Each row was made from one small tree. The marks that hang from a mark follow it in brackets, in the order of their numbers. Every link used is in the known rows. Write each row's tree.
Known rows:
K_595[K_230[K_391] K_706]: [  0.9  54.3  -4.9  -2.4 -10.7  34.3   0.2  21.0 -20.1  -3.4  -6.8   1.6
  19.7  13.0  30.7 -24.5   3.3  -2.7  17.7  -6.1 -41.6   8.9]
K_595[K_386]: [ 21.6  62.3 -10.3 -31.8  -7.2   7.8 -15.7  19.4 -19.3   3.8  18.7  -8.9
  11.0 -14.2  14.2  -6.4 -22.8  12.3   1.1 -11.3 -15.5  23.7]
K_213[K_704]: [  6.2  70.0 -10.1  -1.0   3.1  18.6  -4.7  36.8 -10.5  10.4 -12.0 -14.5
  20.3   4.7  25.3  -6.6  -0.2   5.3  -1.7 -13.6 -18.3   9.0]
K_704[K_213 K_548[K_595[K_230 K_706]]]: [-12.7  36.9  -1.6  -2.0  14.5  14.4  -0.9  19.3 -53.3  -5.8  27.0 -12.9
   5.4  26.7  36.3  -9.9 -28.7 -51.8  10.5  -3.5 -19.5  -5.5]
K_548[K_595[K_878] K_704[K_213]]: [ 12.9  45.7 -21.9 -25.0  25.3 -22.4 -30.1  24.0 -14.1  18.3 -21.7   4.7
   2.9   0.6  54.4  -0.4   5.7 -40.4 -24.6  -7.6  -7.8   3.6]
K_704[K_213]: [ -0.6  62.6 -10.5  -3.2   5.4   4.4 -14.5  27.8 -17.4   8.9   3.2 -10.1
  11.8   2.4  26.6  -6.3  -1.0 -16.2  -5.0  -7.9 -15.6  10.0]
K_595[K_706 K_878]: [ 20.0  79.4 -15.9 -14.6 -14.2  23.9   1.2  33.5 -49.0  -2.7 -18.0   1.7
  17.0  -1.7  31.3 -16.8   1.8 -12.7 -26.9  -9.9 -15.4   2.6]
K_230[K_391]: [ 19.4  79.8  -7.1 -20.9 -14.1  17.4  -6.4  18.9  -1.4   4.0 -14.9   8.1
  19.2   1.0  30.1  -4.1   3.5  26.0   8.2 -16.0 -21.6  15.9]
K_548[K_595[K_706]]: [ 11.8  46.0  17.7  -8.0   6.3  11.9  -2.6  37.2 -53.3  -3.5   5.3   9.0
   1.4  -8.5  43.0  -5.9 -14.6 -10.8   1.3 -27.2  -6.7   1.7]
K_386[K_595[K_230[K_391] K_706 K_878]]: [ 17.1  69.9 -12.1 -10.4 -26.7  28.3  21.6  10.6  -9.7  -7.2 -25.2  -4.5
  25.9  16.8  27.2 -34.9  26.2 -25.2  -2.6  -4.1 -29.1   9.5]
K_595[K_230 K_706]: [  1.3  39.7  -6.9  11.1  -6.6  32.0  -2.9  25.3 -36.9   0.3  19.4  -5.1
  18.6   5.2  22.4 -24.3   0.5 -12.3  10.3 -10.3 -36.8   8.8]
K_494[K_706]: [ 21.1  51.3  -7.4  -6.8   0.9  10.2  -3.0  14.6 -26.9  -2.4  24.4   5.0
  15.8  -3.5   0.8  -7.4 -18.6  26.8   1.1 -27.7 -19.6  22.8]
K_213[K_704[K_548[K_595]]]: [  8.7  68.2  -4.1 -18.8  10.0  10.1  -1.2  24.4 -29.5   2.3   4.8 -11.1
  13.4  16.8  36.5   7.4 -26.6   0.6   1.2 -18.4  -0.3   4.2]
K_548[K_595[K_230 K_706 K_878] K_704]: [ 15.5  22.3 -17.3  -9.1  12.8   7.1 -19.4  22.9 -33.3   9.8  -5.8   6.6
  10.4   4.3  49.8 -20.0   4.7 -37.0  -9.4  -9.2 -29.0   2.3]
K_704[K_213 K_548]: [ -0.5  77.0 -20.8 -15.0  -8.4   6.8  -8.4  13.8 -27.8   7.6  22.2 -16.0
  13.4  18.8  21.6   1.7 -19.6 -17.2  -1.4  -3.6 -11.0   5.5]
K_704[K_548[K_595[K_230 K_878]]]: [ 27.6  57.8 -31.6 -26.8  -5.7  14.6  -6.5  -0.4 -29.9  -6.8  12.7   1.9
  20.8  21.2  29.9  -7.4 -15.9  -7.7 -11.7 -13.7 -16.3  15.9]
K_595[K_230[K_391] K_386 K_706 K_878]: [ 18.5  65.2 -20.2 -39.7  -8.9  26.3  -1.5  13.7 -29.4 -13.1 -22.9  -6.3
  18.4   9.6  22.8 -29.3  -9.5 -15.5  -7.8   6.6 -35.5  12.1]
K_386[K_595[K_230 K_878]]: [ 24.2  58.2 -26.1  -6.7 -22.9  17.1   8.7   1.9   3.4   2.6   3.6  -9.8
  28.1   8.6  14.4 -30.6  27.3 -12.4 -10.3 -12.2 -24.2  25.4]
K_595[K_386 K_706]: [ 13.7  61.1   3.0 -23.1  -6.4  16.7  -5.8  31.2 -48.3  -1.8  16.3  -9.0
   5.9 -12.5  22.3 -14.2 -29.7 -10.1   1.3  -9.4 -15.6  10.1]
K_386[K_595[K_230 K_706 K_878]]: [ 14.4  55.4 -14.0   1.5 -23.4  27.0  18.8  15.1 -25.3  -2.4  -0.6 -11.0
  23.1  10.6  22.2 -35.5  21.4 -32.9 -10.0  -8.7 -23.2  10.3]
K_213[K_704[K_548[K_595[K_230 K_878]]]]: [ 15.9  59.9 -29.1 -21.6  12.2  16.7   0.5  11.0 -23.4  -3.7  -8.7 -13.2
  23.9  32.2  31.2 -10.4 -13.2 -16.3 -14.1  -7.2 -15.5   8.1]
K_595[K_230[K_391] K_386 K_706]: [  6.1  50.8  -1.0 -24.6  -5.8  27.1  -3.1  16.9 -23.4  -6.6   3.4  -8.6
  15.2   7.4  19.7 -24.0 -19.1  -8.0  18.8   0.0 -38.5  12.8]

Which tree is each row?
[ 24.5  74.7 -12.4 -38.9 -12.5  14.3  -4.8  30.6 -51.3  -5.5  -9.0  -6.5
  10.6 -10.2  23.5 -17.6 -20.5 -17.1 -24.5  -2.6 -13.2   7.8] | K_595[K_386 K_706 K_878]
[  2.4  46.2 -13.2  -5.9  14.0  18.7  -0.8  14.0 -20.0   1.9  15.1 -15.6
  19.9  27.0  30.1  -4.4 -22.6  -6.7  12.4 -13.8 -17.1   9.5] | K_213[K_704[K_548[K_595[K_230]]]]
[ 26.7  61.9  -3.8 -44.4  -1.7   0.4  -9.8   9.5 -38.6  -2.7  37.9  -6.1
   2.7  -0.2  28.2   6.9 -50.6   9.1   7.7 -17.6   1.1  18.7] | K_704[K_548[K_595[K_386]]]
[  6.3  23.3 -28.3 -12.5  28.7 -12.9 -31.6  12.7  -6.2  16.1 -10.9  -3.4
   9.0  11.8  46.6 -13.3   8.8 -50.6 -14.4  -1.5 -24.2   8.2] | K_548[K_595[K_230 K_878] K_704[K_213]]
[ 23.9  23.3 -27.7 -16.2  12.9  -3.0 -28.9  10.2  -5.8  15.2  -4.9   8.7
  15.1   4.5  45.6 -15.3   9.8 -16.7  -9.0 -12.6 -27.3  17.2] | K_548[K_595[K_230 K_878] K_704]
[ 14.7  65.6 -19.7 -15.7 -12.6  33.7   3.5  18.4 -24.6  -9.1 -31.2   2.4
  25.2  16.0  31.7 -28.4  11.0 -12.4  -8.6  -0.3 -37.6   6.4] | K_595[K_230[K_391] K_706 K_878]
[ -2.3  54.4   8.2 -35.6  13.3   0.5  -2.5  23.7 -67.3  -8.3  28.4 -17.1
  -7.6   8.6  36.6   4.1 -55.3 -46.7   2.2  -0.8   3.3  -4.2] | K_704[K_213 K_548[K_595[K_386 K_706]]]
[ 13.0  29.0   9.7 -29.7  17.2  -8.5 -23.2  27.8 -43.5  12.5  15.8   1.3
  -7.5 -16.3  48.3  -3.8 -29.9 -25.3   7.3 -11.3 -10.6   3.7] | K_548[K_595[K_386 K_706] K_704]
[  1.1  64.3   8.7 -12.3   8.3  18.4  10.2  36.7 -56.0  -2.8   2.9 -12.3
   7.2  19.4  42.4   1.4 -32.9 -19.9   2.4 -14.5  -3.5 -10.0] | K_213[K_704[K_548[K_595[K_706]]]]
[ 18.9  51.2 -23.1 -28.0  -4.4  24.1  -7.5  18.6 -45.0  -6.4   1.8 -13.4
  16.8   2.2  17.5 -31.1 -15.8 -26.2 -16.0   2.0 -32.0  13.4] | K_595[K_230 K_386 K_706 K_878]
[ 16.8  73.8 -21.9 -33.6   7.3  -5.3  -7.7  11.6 -40.0  -2.8  -6.0  -3.6
   8.6  17.5  40.0   5.6 -20.7 -29.2 -25.6  -7.1   4.6   2.4] | K_704[K_213 K_548[K_595[K_878]]]
[ 25.2  43.3 -20.7 -16.9   9.6  13.0 -11.5  15.2 -18.4  -4.7  -3.4   9.1
  19.2   4.2  33.8 -14.8   3.9  -5.0 -14.4 -20.9 -19.0  19.5] | K_548[K_595[K_230 K_878]]
[-10.1  28.8   7.4  -3.7  27.5 -10.9 -21.8  36.5 -39.1  18.4   0.4  -3.2
  -6.9  -1.5  56.7  -2.7  -9.3 -55.3   1.8  -9.2 -11.1  -9.9] | K_548[K_595[K_706] K_704[K_213]]
[  6.4  72.1  -9.2 -28.7   6.0   4.6   1.2  25.0 -65.6  -8.5  -9.6  -3.3
   3.6  18.5  46.9   0.3 -25.7 -50.8 -25.8  -3.7   1.8 -11.2] | K_704[K_213 K_548[K_595[K_706 K_878]]]
[  2.7  41.5   2.7  15.8 -20.5  27.9  15.1  16.5 -21.7   1.7  22.0 -14.7
  18.1   7.0  21.4 -33.2  13.3 -26.4  16.3 -12.9 -28.8  12.3] | K_386[K_595[K_230 K_706]]
[ 38.5  63.2 -10.3 -51.0   8.5  -3.3 -14.8  19.9 -31.4  -7.2  -7.2   4.9
   5.9 -16.3  33.5  -3.1 -22.0   0.8 -24.8 -18.1   1.6  19.6] | K_548[K_595[K_386 K_878]]
[ -0.8  31.9  -4.3  -8.9  25.9 -19.6 -32.5  24.7 -10.4  22.3   3.6   0.9
  -1.4  -2.2  51.9   3.8  -2.6 -35.9   2.4 -11.4  -9.5   4.8] | K_548[K_595 K_704[K_213]]
[ 30.5  68.0 -32.3 -46.4  -8.3  16.0 -11.6   3.1   0.3  -8.0 -18.8  -4.0
  24.1   8.1  16.9 -20.4  -5.9   6.9  -5.8   3.1 -33.2  26.5] | K_595[K_230[K_391] K_386 K_878]
[ 25.1  80.2 -19.4 -54.6  10.1   2.5  -1.7  17.3 -34.6  -4.9  -8.6 -17.0
  10.6  11.9  30.5   4.1 -42.7 -10.6 -23.8  -5.9   6.3   9.4] | K_213[K_704[K_548[K_595[K_386 K_878]]]]
[ 11.9  80.7  -8.8 -25.9   4.4  17.6  11.1  34.6 -59.4  -7.8 -22.8  -8.3
  13.0  21.2  45.9  -1.4 -23.1 -28.9 -26.0  -9.4   1.0 -10.8] | K_213[K_704[K_548[K_595[K_706 K_878]]]]
[ -7.0   9.9 -12.7   1.6  31.3 -11.4 -32.1  17.0  -3.7  21.7  15.7  -6.9
   5.5   8.8  44.8 -10.4   1.3 -42.0  12.4  -5.3 -28.6   9.2] | K_548[K_595[K_230] K_704[K_213]]
[ -1.7   7.9 -10.6 -18.9  35.0 -18.3 -38.2  12.6  -7.8  17.9  26.0 -15.0
  -0.1   1.5  34.7  -8.8 -21.1 -45.0  13.1   0.8 -24.2  15.6] | K_548[K_595[K_230 K_386] K_704[K_213]]
[ 14.4  55.0 -24.9  -7.1 -11.3  31.7  -1.0  21.8 -40.3  -4.0  -6.6  -3.4
  22.9   8.3  25.1 -30.1   7.3 -19.8 -16.1  -4.9 -34.8   7.7] | K_595[K_230 K_706 K_878]
[ 13.6  64.9  -4.3 -38.5  15.0   2.7  -4.8  22.0 -30.1  -0.7  12.9 -21.9
   7.8  10.2  28.6   9.3 -50.0  -3.1   2.3 -11.3   2.8  10.3] | K_213[K_704[K_548[K_595[K_386]]]]
[  7.1  42.4 -13.1 -29.1  18.2  11.1  -7.2  10.3 -22.5  -2.6  26.7 -26.6
  12.3  19.3  21.6  -5.6 -44.9 -12.4  14.6  -6.6 -15.0  13.8] | K_213[K_704[K_548[K_595[K_230 K_386]]]]
[ 27.8  60.2   1.5 -45.0   8.0   6.2  -5.5  30.1 -58.9 -11.1  -7.1   4.5
   0.6 -14.0  37.9 -10.3 -27.1 -20.8 -23.9 -13.2  -2.2   6.5] | K_548[K_595[K_386 K_706 K_878]]
[  8.8  21.5   8.9 -18.5  15.6  16.2 -10.1  24.0 -46.1  -9.0  29.2  -5.0
   1.5  -4.4  30.7 -18.6 -31.7 -20.6  12.1 -14.2 -22.2  12.7] | K_548[K_595[K_230 K_386 K_706]]
[  4.3  61.1  -5.7 -19.6   9.2  -3.3  -8.9  17.5 -35.2   1.2  20.1  -4.9
   3.9  14.0  36.6   8.8 -28.0 -21.1   1.0 -13.4   0.9   4.5] | K_704[K_213 K_548[K_595]]
[  4.3  28.9  -4.6 -31.3  30.9 -26.4 -34.7  21.7 -13.4  19.2  14.0  -9.1
  -6.7  -9.2  41.9   4.8 -24.9 -37.4   3.7  -4.6  -6.8  10.8] | K_548[K_595[K_386] K_704[K_213]]
[  5.2  39.2  -6.5 -13.3  -2.3  25.5  -7.5  21.1 -39.5  -2.4  28.7 -16.0
  12.0  -1.7  16.4 -27.0 -22.3 -18.4  10.8  -2.2 -35.0  14.7] | K_595[K_230 K_386 K_706]
